Each row comes from the steps of one path. Every step used is in the known rows, and no mark comes twice. Write the path behind each row, first mark first.
Known rows
J-W-T-L: [-11   0   0  -7  -1  46 -33  11 -17  12  -4  -6  13  32 -13  20 -13   9
  -4 -11  16 -13 -12   0 -18 -52   6  31  15  -8   0   3  29]
K-S-H-E: [-24 -11   6  -3 -30  27  13 -10  14   7 -14  -3   7   5   4   7  -7  50
 -11 -16 -15  17 -25  -9  10   8   8 -15 -22 -16   8  39  30]
L-T-W-J-S-H: [-14  -7   1 -30  -9  52  15  -2 -19  19 -29 -24  12  15  19  -1 -11   4
   1   7 -14   1  33  10 -11  -8  -5   0   7   1 -13  40  32]
Y-W: [-19  17 -14 -19 -13  33  -9 -11   3  20 -11  -6 -17   2  -6  13  -4  46
   6 -16 -20   3  13  -8  -1 -49   2 -11  -2   8  31   7  36]
T-H-E: [-30  16  -9 -28 -24  58  -5 -27   3  16 -16 -15  -8  36 -20  11   4  73
   5 -17 -24  15  15  16  -3   0  26   2   4  -5  -7  16  22]
H-K-S-J-W-T: [  1 -14  17  14  18  22 -20  14   0   2  -2  25  -1  15  15  23 -15  23
 -20   3  -7   8 -23  -3  -5 -31   3  24  16 -13  10   7   8]
L-T-H-S: [-18 -21 -15 -32 -35  75  14 -29 -18  36  -5 -13 -18  52 -19   1 -14  51
  -5 -21 -18   9  17  12  -4   3  19  22  12   8   1  21  24]
K-H-T-W-J-S: [-21  30   8 -19 -27  17  -6  15   2   2 -19 -10  11  46  29   5 -15  42
   9 -10 -32  12  31  12 -23  -9   3   4  14 -22   0   0  22]
Z-W-J-S-H-K: [-10  -6  -4   1   2  28 -12  -1  10  13 -32   8 -12  -7  30   3   0  28
 -24 -14 -23  10  30 -19  10 -23 -20  -5 -10   1  -4  20  30]
H-K-S-J: [ -6 -13  10   8   3  17 -15   2  12   1 -12  31 -16  16  17  16  -6  38
 -11   1 -24  17   7 -10   9 -20  -3  13  13 -10  18  12  10]
E-H: [-24  13  -9 -32 -23  40   2  10  -5  27 -11  -7  -1   8  -4  14 -13  37
   8 -29 -30   5  27  -9  10 -41  -8   9  -2  12 -17  14  21]
S-J-W-T-H-K: [-10  -4   4 -10  15  46  -9   1 -11   8  -7  12 -11  14  -2  16  -7  26
  -9  -3 -11  -6  -3  18  -1 -47   2  28  18  -6  -4  -2   2]
Z-W: [ -4   1  -1 -18 -12  43 -30  -8   7  14   5  -9 -17   6  12  13  -8  38
 -13 -17 -17   1  31 -15   4 -37 -30  11   6   8   5  24  36]
K-S-H-T: [-20 -14   6  -9 -27  26  17   5  14   5 -11   9   3  17  18   2 -21  50
 -22 -17 -11  16  -1 -10   7 -12   4  -6  -9 -26  29  27  29]
S-K: [-18 -10  15 -21 -20  37   4   7  -6  -3 -15   9 -13   3  -6   2 -14  22
 -13 -20  -9  -7  44 -15  15 -16  -1   1   2  12  23  17  24]
W-J: [-25  12   5 -12 -17  31  -3  -7   4  24 -16  -2  -8   2  -2 -14 -14  35
   3  -9  -5   3  61   1   0 -11  -8  -9  20   2  22  -4  22]
L-T-H: [-17 -18 -11 -40 -18  76   6 -17 -12  28  -7 -15 -14  40 -13   1  -3  45
   3  -9 -21  -3  30  19 -12 -19  14  21  17   4   1  25  26]
Y-W-J: [-20  25 -14 -15 -16  26 -10  -6   6  24 -16  -9 -15 -12  -3   1 -10  38
  17 -10 -10   2  50   1  -2 -42  -3 -26  14   5  44  -9  29]
W-J-S-K-H-E: [-20   5  10  -4 -22  17   6   8   7  -2 -33   5   1  12   1  -7  -1  31
  12 -11 -29   2  34  -2   2   7  12 -13 -14  -1   9  -3  21]
W-T-L: [-30 -10  -5 -12  -8  42 -33   1  -6  22  -2   1   8  33 -28   6 -14  13
   6   2  -4  -7  14  -5  -2 -41  -2  32  14 -20   1   5  30]
E-H-K: [-28  18 -10 -24  -8  38  -7   9  -7  25 -20   7  -7  21  -3  22  -5  48
 -11 -33 -38  21  29 -15   7 -38   9  16   9  10 -26   6  14]
H-T-W-J-S: [ -7  26  11 -17 -10  31 -11  13  -6   3 -26 -11  15  48  26   9 -18  36
  -3  -7 -11  21  46   7 -16 -11   0  -4  28 -18   9   7  28]
L-T-W-J-S-K: [ -1  -6  14 -32  -7  49  -1  15 -24   5 -27 -20   9  27  15   2 -16  -6
   5   6 -11  -3  56   6 -10  -9  -1   0  23   6   2  28  30]
T-W-J-S: [-11  21   7 -14 -12  34 -15   2 -13   4 -25 -14  15  31  26   2 -10  17
   8   7  -9  10  28   6  -9   2 -17  -8  19   4   2  16  25]
Y-W-J-S: [-13  15 -17  -5  -8  24  -5  -2   3  19 -24  -3  -5   1  14  -3  -5  32
  20  -5 -17   3  21  -5  -1 -35  -5 -26 -10   9  39  -5  30]
Y-W-T: [-23   8 -11 -19   0  32 -19  -5  -2  33   2  -7  -1   0 -19   7 -16  38
   7  -7 -14   0   0  -5  -3 -59  -1  -3  -2  -5  25   7  28]
W-T-H: [-33 -11  -4 -26 -15  57 -11 -13  -7  34   5  -3   5  33 -24  -7 -18  43
   1   1 -17   1   4  12   0 -19   0  20  11 -12   2   7  10]
L-T: [-15 -15   3 -25  -6  59   3 -11 -12  26  -7 -11  -9  23 -13   5  -3  33
 -14 -11 -13  -1  34   1 -12 -23  12  20  11   3   3  32  37]
W-J-S: [-15   0   1   3 -12  29   4  -2  -1  18 -24   7   3  19  13 -15  -5  25
   5   0 -12   5  29  -4  -1  -5  -7 -11  -7   4  16   2  21]
J-S-K: [ -6 -20  14  -8 -12  32  10   9 -10  -6 -26  17  -5  25  10  -3  -4  19
 -12 -12 -18  -6   2 -20  13  -8  -3   1 -25  14  15  19  24]
K-S-J-W-T: [  9 -26  18   6   1  22 -12  14  -1  -1  13  10   6   8  19   8 -20   8
   4  12   5  -8 -26   4   2 -38 -18  14   7 -10  27   9  11]
T-H-K-S: [-19  -9  -8 -11 -18  45 -17  -6   4  11 -13  14 -12  49   9  12  -8  68
  -9 -10 -27  26  -7   3  -3   0  14  15  19  -9  14   7   6]
K-H-E: [-36  21  -1 -13 -35  25  -6 -17  13  13  -8 -11  -2  20 -18  10   5  64
   6 -27 -37   9   3   2 -12  -3  23   4  -9 -11 -14  12  29]

Which path is each row?
[-11  -2  -4 -12  -7  20  -5  21   5  11 -10  20  -7  10  18  24  -9  33
   6 -12 -42  16  17 -10  17 -44  -8  14   7  -2 -10   6   6]
E-H-K-S-J
[-26 -20  -6 -17 -22  50   1 -25  -8  31   9   7 -10  28 -25  -7 -25  37
   4   0 -20   5   1  13  22 -12  -9  23   8 -11   4   6   3]
W-T-H-S-J
[ -5   6  -8 -18 -26  37  18   8 -17  13  -5  -6 -12   7   4  20 -19  25
   5 -38 -20   3   4  -4  22 -39 -13  14  -4  20 -13   6  14]
E-H-S-J-W
[-12 -14 -10 -20 -22  57 -30 -21  -1  31  20 -13  -9  30 -10   5 -24  45
 -10 -17 -16   6  -1  -3  13 -22 -22  25  10  -6   3  17  21]
Z-W-T-H-S
[  4  -9   9  14   8  20 -16   9   3  -6 -14  25 -14  18  27  26  -8  32
 -19  -8 -10  11 -12  -7  -2 -27   3  14  15  -2  17   6  13]
H-K-S-J-W
[ -7   9   0 -15 -14  36 -29  -5  12  16  -2 -11 -15  -9  12  -1 -13  29
  -1 -13  -7   1  66  -9   1 -32 -33  -1  22   3  17   4  33]
Z-W-J
[-16   6  11 -17 -27  20   7  16  10   2 -15  -8  17  14  31   2 -30  37
  -7  -6  -4  19  26   2   0  -2 -10 -18  22 -27  25  25  25]
K-S-H-T-W-J
[ -9   0  -5 -16 -17  35  11   9 -20  24   3  -4   3   7  -6  18 -29  15
   4 -28 -18   0  -7  -1  21 -44 -12  24  -7  10 -19   7   8]
E-H-S-J-W-T
[ -5  10  17 -20 -15  31  -8  16 -15  -6 -31  -9  10  21  25  -1 -19   8
   8   5  -8   2  42  -3   2   2 -18 -12  20   6   8  14  20]
T-W-J-S-K
[-20 -13 -10 -31  -6  70  -3 -17 -12  28 -20  -2 -21  49 -11  11  -2  54
 -13 -12 -27  11  28  13 -17 -18  30  30  26  -1  -8  16  21]
L-T-H-K
[-19  21 -13 -35 -21  40 -16  24  -4  12 -18  -5   3  40  -7  26 -13  34
   9 -32 -28   5  53  -6   3 -66   9  23  14 -17 -13  -7  33]
E-H-T-L
[  5 -26   4  -5  -8  36  -8  11   2   0  13   8   5  16  17   5 -20  22
  11  12  -3  -8 -27  21   2 -31 -13  16  12 -10  26   1   4]
K-S-J-W-T-H
[-17  41   1 -47 -21  41  -8  25 -11  13 -15 -21  13  33  12  30 -23  45
   2 -32 -31  18  41   4  -6 -45  -3   9  25  -9 -23  15  24]
E-H-T-W
[-11  11   6 -36 -11  53  -8   0 -17  25 -12 -29   4  23   4   7 -18  13
   6   5  -4   2  68  17 -21 -16  -3   6  45  -1  -2  23  32]
L-T-W-J
[-13 -12  15 -10 -19  19   6  17   1 -10 -20  18  -6  38  15   0  -8  34
 -12 -22 -38   1   8 -13   0 -13  11   5 -22  -6  11   9  25]
J-S-K-H-T
[-29  -8   0  -2 -13  33  21 -19   0   7 -37  -1   8  11   5   2  13  43
 -18 -17 -28  15 -29 -13  13   3  14  -9 -52   0 -17  45  34]
J-S-H-E
[-10 -12  13  -5 -15  24   8  10   0   0 -32  13  -1   9  14 -16 -10  14
   2  -5  -8  -5  43 -10  14  -4  -9 -13  -4   8  26   1  19]
W-J-S-K
[-20 -18   1  -8 -31  28   0   9  13  -1 -15  10   3  29  11  10 -13  35
  -9 -14 -10  11   3 -10   6 -25   4   4  -1 -32  26  18  35]
K-S-H-T-L
[-21   2   8 -18 -10  36  15   3  -8  -1 -36  -5  11  36  28   9  -5  36
 -22 -14 -23  15 -11  -6   4 -12   2  -4 -21 -12  -9  44  31]
J-S-H-T-W
[-33  25   5 -30 -23  34  12   6  -2  11 -30 -17   8   4  12   3 -20  38
 -15 -16  -6  14  59   5  -1 -16  -2 -15  17 -20   1  22  31]
S-H-T-W-J
[-19  -9  11  -6 -29  17  12  17   3   1 -24  10  -4  12  14 -16  -9  19
  12  -8 -24  -7  38  -8   6  -5  -4  -9 -10   4  19  -8  18]
W-J-S-K-H
[ -8  -4 -12 -14 -35  53   9 -20 -11   3  -6   0 -20  29   2   7 -12  43
   3 -23  -9   2  -7  14  13 -10  -2  16   7  11  10   2   8]
T-H-S-J-W
[-18  16  22 -36 -31  23  -6  23   1 -15 -14  -4  -3  28   7  14 -23  34
  -7 -28 -27   1  51  -3  -8 -21   3   5  21 -15   8   9  24]
S-K-H-T-W
[-19  23  -4 -35 -19  38   3  17  -3  24 -10  -6   1  27  -2  21 -16  53
  -3 -39 -32  15  41  -5   0 -48   8  12   6  -6 -11   6  23]
E-H-T
[-10 -16   6 -11 -23  21 -11  23   2 -17 -28  21  -2  52  10   7   0  19
   1 -18 -33  -8  13 -14   1 -27  17  18 -14 -14   9  -3  33]
J-S-K-H-T-L
[-15   0  -6 -28  -3  57 -41 -13  10  24  10 -21  -1  18 -17  15  -8  50
  -5  -9 -22   6  10   9   1 -33  -5  20   5 -15 -11  15  26]
Z-W-T-H-E
[-21 -27   5  -4 -29  26  15  -4   9   9  -8   4   2   6  14  -4 -13  38
 -11 -10 -10   8 -15 -15  13   2 -14  -8 -15  -7  22  35  23]
K-S-H
[  0   0   8  -5  -3  36   2   4  -5  -4  -9   3 -16  -5  12  14  -3  15
  -5  -9  -2 -15  14   8   5 -43 -15  11   5  11   8   9  20]
S-J-W
[-15 -20   9  -8 -27  21   7   9  -1  -9 -19  16  -6  25  14  -4  -4  24
   0 -15 -37  -7  -5 -15   6  -7   0   6 -31  11   7  12  21]
J-S-K-H
[-18  -6   3   2 -29  20   4  -8  -7  15  11   1  -9  14  -6   1 -22  27
   1 -20 -20  -6 -25   3   0 -18  -7  25  -8  -3   0  -1  14]
K-H-S-J-W-T
[-23 -14   2  -6 -10  34  27  -3   1   9 -35  10   3  27  17  -1   0  45
 -26 -21 -24  12 -10 -13  10 -12  10   0 -37 -12   0  34  28]
J-S-H-T
[-32   4 -13 -19 -14  54 -13 -15  -4  18 -20  10 -21  45  -8   9   0  65
 -12 -18 -27  20  16   4  -4 -10  19  17  22  -1   0   5  11]
T-H-K
[-29  16   3 -20 -29  22  -5   1  12  11  -3   1  -9  36  -2   3 -10  64
  -7 -30 -34   7  24   0 -17 -25  16  13   4 -21   8   3  28]
K-H-T
[-16   0  12  -7 -22  15   7  22   6  -2 -23  15  -2  21  17 -14 -12  29
   2 -16 -24   1  51  -4   0 -14   9  -6  -5 -10  24  -9  20]
W-J-S-K-H-T
